Known rows, with every way that one mark hangs from another
gugodan[guni[dazanev rarud ropez toninul] lazutot zopa]: [-0.94  5.53 -2.47 -2.13  1.81 -1.78 -0.12  4.74  4.80 -3.03  5.36  0.72
  5.06 -1.71  1.01  1.70 -0.78  0.47  2.39 -5.39  7.13 -0.73  3.08  2.03
  2.58]
guni[dazanev]: [-1.12  3.82 -0.36  0.41  1.88 -1.94 -0.31  1.68 -0.48 -0.56  1.24  0.87
  1.60 -0.32 -0.22  2.00 -0.63  1.08  0.32 -0.51  0.95  0.18 -0.46  0.81
  1.94]
lazutot[gugodan[guni zopa]]: [-0.95  1.09 -0.36  0.75  0.78 -1.98  0.52 -0.16  1.11 -2.45  2.15 -0.54
  1.94 -0.42  1.30 -0.66 -3.04 -1.82  2.58 -3.00  6.44 -0.99  1.17 -0.44
 -3.04]
gugodan[guni[dazanev ropez verar]]: [-1.42  5.76 -1.38  0.53  3.57 -1.49 -2.22  2.64 -0.02  1.17  3.34  1.53
  0.10  0.59  2.54  2.24 -0.50  0.53  2.18 -2.56  1.42  0.94  1.21  1.98
  4.72]
verar[duvar guni[ropez[patab]] vodo]: [-2.53  1.80 -2.78 -1.88  1.81 -1.18  0.64  3.29 -0.67  2.28 -1.33  3.94
 -0.77 -0.36 -0.05 -0.42  0.23 -0.37  1.37 -0.93  2.89  0.04  0.14  3.19
  2.84]
kera[guni[dazanev]]: [-1.76  4.75 -0.64 -0.30  2.20 -2.11  0.03  1.52 -2.03 -0.15  1.36  0.39
  0.61 -0.34  0.12  1.33 -2.54  0.57  0.22 -1.62  0.44 -0.59  0.00  1.80
  2.25]
kera[guni[dazanev rarud ropez toninul[lazutot] verar]]: [-2.30  8.31 -3.39 -1.61  3.59  1.06  0.23  5.12  1.82 -0.38  4.48  2.41
  1.76 -0.76  0.37  3.47  0.60 -1.41  1.57 -3.14  0.27  1.37  1.65  2.51
  8.37]
verar[duvar]: [-0.98  0.74  0.30 -1.14 -0.62 -2.40  1.88  0.24 -0.03  0.32 -1.60  0.61
  0.00  0.32  0.30 -0.55 -0.89  0.06  0.09 -1.46  1.39  0.24  0.47  0.67
 -0.30]
rarud[guni]: [-1.58  2.46  0.04 -0.35  2.41  0.54  1.35  0.79 -0.41 -2.23  0.48 -1.68
 -0.81 -0.90 -0.45  0.15  0.14  0.25 -0.85 -2.07  0.58  0.53  0.09 -0.36
 -0.55]
toninul[lazutot[gugodan]]: [-1.61  2.78 -1.01  0.29  0.48  0.41  0.26  2.08  0.67 -2.66  1.51  0.74
  1.83  0.23 -0.74  0.85 -0.64 -3.17  1.17 -1.51  3.80 -0.33 -0.36 -0.92
  0.76]
lazutot[gugodan[guni[ropez verar] zopa]]: [-0.66  2.57 -1.34  1.65  2.11 -1.43 -1.29  0.82  2.45 -1.07  3.51  0.53
  0.14  0.37  4.19 -0.29 -2.33 -2.03  4.17 -3.73  4.23  0.19  2.48 -0.66
  0.39]
toninul[lazutot]: [-1.70  1.96 -0.55 -0.67  1.39  0.82  0.39  2.01  0.01 -2.19  0.40  0.71
  2.25 -0.06 -1.47  1.05  0.51 -1.51 -0.52 -1.47  2.77 -0.19  0.03  0.33
  0.64]
lazutot[gugodan[guni[rarud] zopa]]: [-1.42  2.43 -0.50 -0.59  1.13 -2.06  2.07  1.57  1.52 -2.98  3.02 -0.82
  3.88 -0.94 -0.03 -0.40 -2.01 -1.37  2.31 -2.97  6.61 -0.80  1.16 -0.25
 -2.37]
lazutot[gugodan[guni[dazanev toninul] zopa]]: [-0.76  3.55 -1.70  0.85  0.77 -2.05 -0.07  0.37  2.28 -2.24  3.59  1.11
  2.09 -1.28  1.39  1.66 -2.70 -1.49  3.50 -3.34  6.24 -0.11  1.30  0.78
  0.40]
patab[ropez]: [-0.75  1.43  0.02  1.79  2.26 -1.58  1.18 -0.04  0.16 -1.60  0.37  0.93
  1.69 -0.44 -0.95 -1.38  0.08  0.11 -2.94 -2.84  1.04  0.22  0.84  0.35
  1.29]
rarud[guni[ropez[patab] toninul[lazutot]]]: [-1.93  4.17 -4.67 -1.43  3.11  2.78 -0.70  3.50  3.09 -2.63  2.73  0.57
  0.39 -0.77 -0.69  2.56  2.82 -2.69  0.15 -2.57  1.91  0.34  0.03  0.71
  3.71]
verar[duvar guni[dazanev ropez[patab] toninul] vodo]: [-2.24  4.23 -4.12 -1.74  1.83 -1.15  0.11  3.73  0.84  2.56  0.19  5.63
 -0.60 -1.16  0.07  1.83  0.46 -0.08  2.40 -1.14  2.88  1.06  0.26  4.26
  6.19]
guni[dazanev rarud toninul verar[duvar]]: [-1.12  4.98 -1.74 -1.53  0.51 -2.59  2.60  1.49  2.47  1.39  1.20  3.03
  0.61 -0.37  0.32  2.97  0.60  0.41  1.74 -1.17  0.39  3.10  1.10  2.88
  5.18]
verar[guni]: [-2.64  1.70 -0.18 -0.73  2.21 -1.27  1.77  0.62 -1.98 -0.43 -0.28  3.45
  0.58 -2.12 -0.90 -0.27  0.22 -0.16 -0.12 -1.41  1.68 -0.13  0.70  0.53
  1.16]
lazutot[gugodan[guni[dazanev rarud ropez[patab] toninul]]]: [-2.11  7.05 -5.54 -0.52  2.57 -2.08  0.07  4.46  2.77 -0.42  5.75  2.66
  3.51 -0.77 -0.13  2.96  0.27 -1.87  3.34 -2.24  4.69 -0.42 -0.35  1.94
  6.05]
gugodan[guni[rarud toninul verar]]: [-1.49  3.29 -2.26 -1.18  3.00 -0.63  3.14  0.65  0.64  0.04  2.79  2.51
  1.59 -1.30 -0.84  0.72  1.21 -0.69  0.92 -2.81  2.92  1.64  1.70  2.93
  3.45]
duvar[verar[guni[ropez] vodo]]: [-1.77  1.71 -1.36 -0.23  3.72  1.18  2.33  2.66 -0.97  1.03 -0.43  3.49
 -0.98 -0.41 -2.41 -2.79 -0.36 -0.18  0.01 -1.96  2.59 -0.94 -0.70  0.99
  3.37]
kera[guni]: [-1.50  2.10 -0.53 -0.41  2.06 -1.36  1.43  0.37 -2.13 -0.64  0.64  0.07
  0.26 -0.59 -0.31 -1.06 -2.12 -0.37 -0.44 -2.22  0.64 -1.21  0.51  1.16
  0.45]
lazutot[gugodan]: [-0.98  1.97 -0.71  1.30  0.67 -1.53  1.05  0.56  0.00 -1.65  1.17  0.85
  0.86 -0.27  0.14 -0.68 -1.55 -1.70  1.46 -1.31  2.27 -0.44 -0.36 -1.21
  0.37]

Rows
[-0.98  2.25 -0.80  1.04  1.44 -1.34 -0.79  1.82  1.82 -2.34  3.16 -0.53
  1.73 -0.33  2.73 -1.22 -2.56 -1.71  3.19 -4.24  5.55 -1.56  1.71 -1.27
 -1.11]	lazutot[gugodan[guni[ropez] zopa]]
[-2.73  5.57 -1.78 -2.82  1.69 -0.36  2.59  5.40  0.34  1.50  0.61  4.56
  0.87 -2.49 -0.72  0.76  0.71  1.18  1.84 -2.74  2.54  1.57  1.16  3.56
  6.81]	verar[duvar guni[dazanev rarud ropez toninul] vodo]
[-2.56  1.44 -1.07 -2.96  0.45  1.82  2.73  2.26 -0.67  0.09 -1.97  4.58
 -0.18 -1.52 -2.19 -0.01  0.75 -1.87  0.49 -2.54  5.12  1.56  1.16  3.84
  2.71]	verar[duvar guni[toninul[lazutot]] vodo]
[-2.45  7.28 -2.69 -2.28  3.03  1.28  0.19  6.02  1.76 -1.78  4.55  1.56
  4.39 -1.23 -1.18  3.23  1.44 -0.72  1.01 -3.98  4.62  0.06  1.00  2.47
  6.09]	gugodan[guni[dazanev rarud ropez toninul[lazutot]]]
[-0.39  0.77 -0.06 -0.25  0.96 -0.67  1.54  0.64 -0.43  2.13 -1.94  1.44
 -1.95  1.21  0.49 -0.77 -0.90  0.21  1.38 -0.69  1.58  2.27  0.78  3.03
  1.22]	guni[verar[duvar vodo]]
[-2.43  6.18 -2.02 -2.69  2.37  0.60  1.29  4.11  0.89 -1.98  3.67  1.67
  4.61 -1.27 -2.52  3.62  1.15 -0.86  0.45 -2.80  5.30  0.61  0.45  3.30
  4.12]	gugodan[guni[dazanev rarud toninul[lazutot]]]
[-0.84  5.16 -2.30 -0.81  1.46  1.56 -1.05  4.49  2.38  1.51  0.86  3.05
 -0.82  1.06  1.25  2.42  0.46 -1.00  2.66 -2.24  2.20  2.90  1.30  3.76
  6.93]	guni[dazanev ropez toninul[lazutot] verar[duvar vodo]]
[-1.75  0.59 -0.90 -0.54  3.10  0.82  3.53  0.72 -1.83  0.96 -1.46  3.53
 -0.80 -0.34 -3.87 -2.27 -0.73 -0.41 -0.53 -0.76  3.44 -0.34 -1.20  1.88
  1.40]	duvar[verar[guni vodo]]
[-0.50  4.03 -2.14  1.35  1.55 -2.14 -0.49 -0.44  2.89 -0.91  4.03  2.31
  0.47 -0.38  2.72  2.66 -2.50 -1.76  4.43 -2.87  5.04  1.55  1.89  1.27
  1.77]	lazutot[gugodan[guni[dazanev toninul verar] zopa]]
[-1.52  6.29 -2.29  0.28  1.56  2.12 -1.71  4.11  5.05 -4.76  4.21 -0.75
  0.79 -0.99  2.05  3.24 -0.50 -2.66  3.06 -4.06  3.71  0.96  1.25 -1.65
  2.61]	rarud[guni[dazanev ropez toninul[lazutot[gugodan[zopa]]]]]
[-2.04  4.80 -5.26 -0.36  2.09  2.43 -0.61  3.51  3.77 -3.22  3.67  0.67
 -0.02 -0.43  0.17  2.40  1.50 -4.35  1.74 -2.59  2.90  0.34 -0.42 -0.52
  3.87]	rarud[guni[ropez[patab] toninul[lazutot[gugodan]]]]
[-1.74  4.39 -0.75 -0.25  0.86 -0.75 -1.84  2.56  1.78 -3.11  3.26 -0.41
  3.38  0.51  0.72  3.13 -2.63 -2.36  2.91 -2.56  7.60 -0.32  0.85  0.40
 -0.97]	toninul[lazutot[gugodan[guni[dazanev] zopa]]]
[-1.54  5.01 -1.76 -0.80  2.01 -1.36  2.43  2.71  1.33 -1.16  2.55  1.95
  3.34 -1.95 -1.90  2.29  0.96  0.79  0.39 -1.38  1.39  0.62  0.01  1.52
  4.22]	guni[dazanev rarud toninul]
[-2.84  4.02 -1.28 -2.81  0.66  1.02  1.33  3.49 -0.48  0.62 -0.98  4.73
  0.24 -1.40 -1.69  2.26  0.17 -0.89  1.19 -1.84  4.77  2.03  0.65  4.58
  4.46]	verar[duvar guni[dazanev toninul[lazutot]] vodo]
[-1.11  4.72 -0.96  1.18  1.68 -2.24 -2.30  2.87  1.90 -1.91  4.09 -0.32
  2.09 -0.10  3.14  1.13 -2.98 -0.72  3.91 -3.60  5.30 -1.05  1.34 -0.71
  0.59]	lazutot[gugodan[guni[dazanev ropez] zopa]]
[-2.40  1.90 -0.19 -1.60  1.37 -0.18  1.40  3.40 -1.55  1.64 -1.64  3.04
 -1.23 -1.15  0.51 -1.93 -0.48  0.55  1.21 -2.58  2.45  0.32  1.25  2.24
  2.74]	verar[duvar guni[ropez] vodo]
[-1.76  6.25 -1.11 -0.62  2.76 -1.37  0.17  5.22  1.09 -0.73  3.04  0.59
  3.31 -0.95 -0.20  1.78  0.63  1.44  0.88 -1.69  0.41 -0.25  0.08  0.14
  4.63]	guni[dazanev rarud ropez]
[-2.31  0.92  0.43 -1.93  0.82 -0.73  2.70  1.48 -2.41  1.45 -2.68  3.16
 -1.03 -1.09 -1.06 -1.38 -0.91  0.38  0.59 -1.43  3.41  0.84  0.69  2.91
  0.67]	verar[duvar guni vodo]
[-1.42  4.75 -2.11  0.64  1.17 -1.70  0.40  1.07  0.44 -1.05  3.55  2.00
  1.06 -0.84  0.29  1.61 -1.83 -1.42  2.69 -2.81  4.77  0.01  0.08  1.58
  3.19]	lazutot[gugodan[guni[dazanev toninul]]]
[-2.30  3.57 -1.10 -0.69  2.28 -1.79  1.93  0.56 -0.80  0.81  0.02  3.94
  0.03 -0.29 -2.34  1.19 -0.88  0.12 -0.21 -0.37  1.71 -0.24 -1.26  0.84
  3.08]	duvar[verar[guni[dazanev]]]
[-1.21  4.67 -1.98 -0.83  2.36  0.78 -2.09  3.65  3.19 -2.62  3.94  1.05
  3.27 -0.96  1.31  2.74 -0.34 -1.23  2.09 -4.58  5.84 -0.45  2.14  1.51
  2.44]	gugodan[guni[dazanev ropez toninul[lazutot]] zopa]
[-3.09  4.66  0.07 -3.10  1.38 -1.59  2.90  4.26 -1.70  1.48 -0.94  2.96
  1.30 -1.41 -1.98  1.17 -0.35  1.80  1.07 -0.84  3.27  1.65  0.25  3.83
  3.16]	verar[duvar guni[dazanev rarud] vodo]
[-0.85  6.46 -3.30  1.52  2.77  2.38 -1.76  4.84  2.45 -0.29  3.62  3.27
 -0.06  0.38  1.03  2.30 -0.09 -2.68  4.03 -2.09  3.09  2.12  0.38  1.73
  7.52]	guni[dazanev ropez toninul[lazutot[gugodan]] verar[vodo]]
[-1.41  6.53 -1.65  0.43  2.68 -2.26 -0.90  3.66  3.14 -1.01  5.11  0.48
  2.57  0.19  3.08  2.38 -1.77 -0.59  4.46 -3.10  4.32  0.98  1.99  0.29
  2.84]	lazutot[gugodan[guni[dazanev rarud ropez verar] zopa]]
[-1.06  1.07 -1.25 -1.23  1.46  1.20  0.63  0.72  2.03 -3.16  1.97  0.75
  2.99 -1.26 -0.62  0.98 -0.31 -2.40  0.72 -3.99  7.05 -0.46  2.13  1.55
 -1.11]	gugodan[guni[toninul[lazutot]] zopa]
[-1.50  3.91 -2.78 -0.16  1.92 -0.96  3.17  0.78  1.46 -0.62  3.84  2.66
  1.29 -1.23 -0.04  0.56 -0.09 -2.33  2.71 -2.83  3.98  1.47  1.25  1.57
  3.59]	lazutot[gugodan[guni[rarud toninul verar]]]
[-1.36  6.08 -3.10  0.64  2.45  1.78 -0.25  2.91  0.03 -0.08  3.02  2.67
 -0.80  0.36  0.05  2.16 -2.37 -3.13  3.20 -1.88  3.24  1.91  0.35  3.70
  5.80]	kera[guni[dazanev toninul[lazutot[gugodan]] verar[vodo]]]
[-1.35  2.75 -0.54 -1.26  2.66 -1.01  0.92  3.35  1.97 -2.19  3.03 -0.98
  3.97 -1.36  0.57 -0.70 -0.37  0.40  1.21 -4.12  4.72 -1.25  2.15  0.06
 -0.46]	gugodan[guni[rarud ropez] zopa]
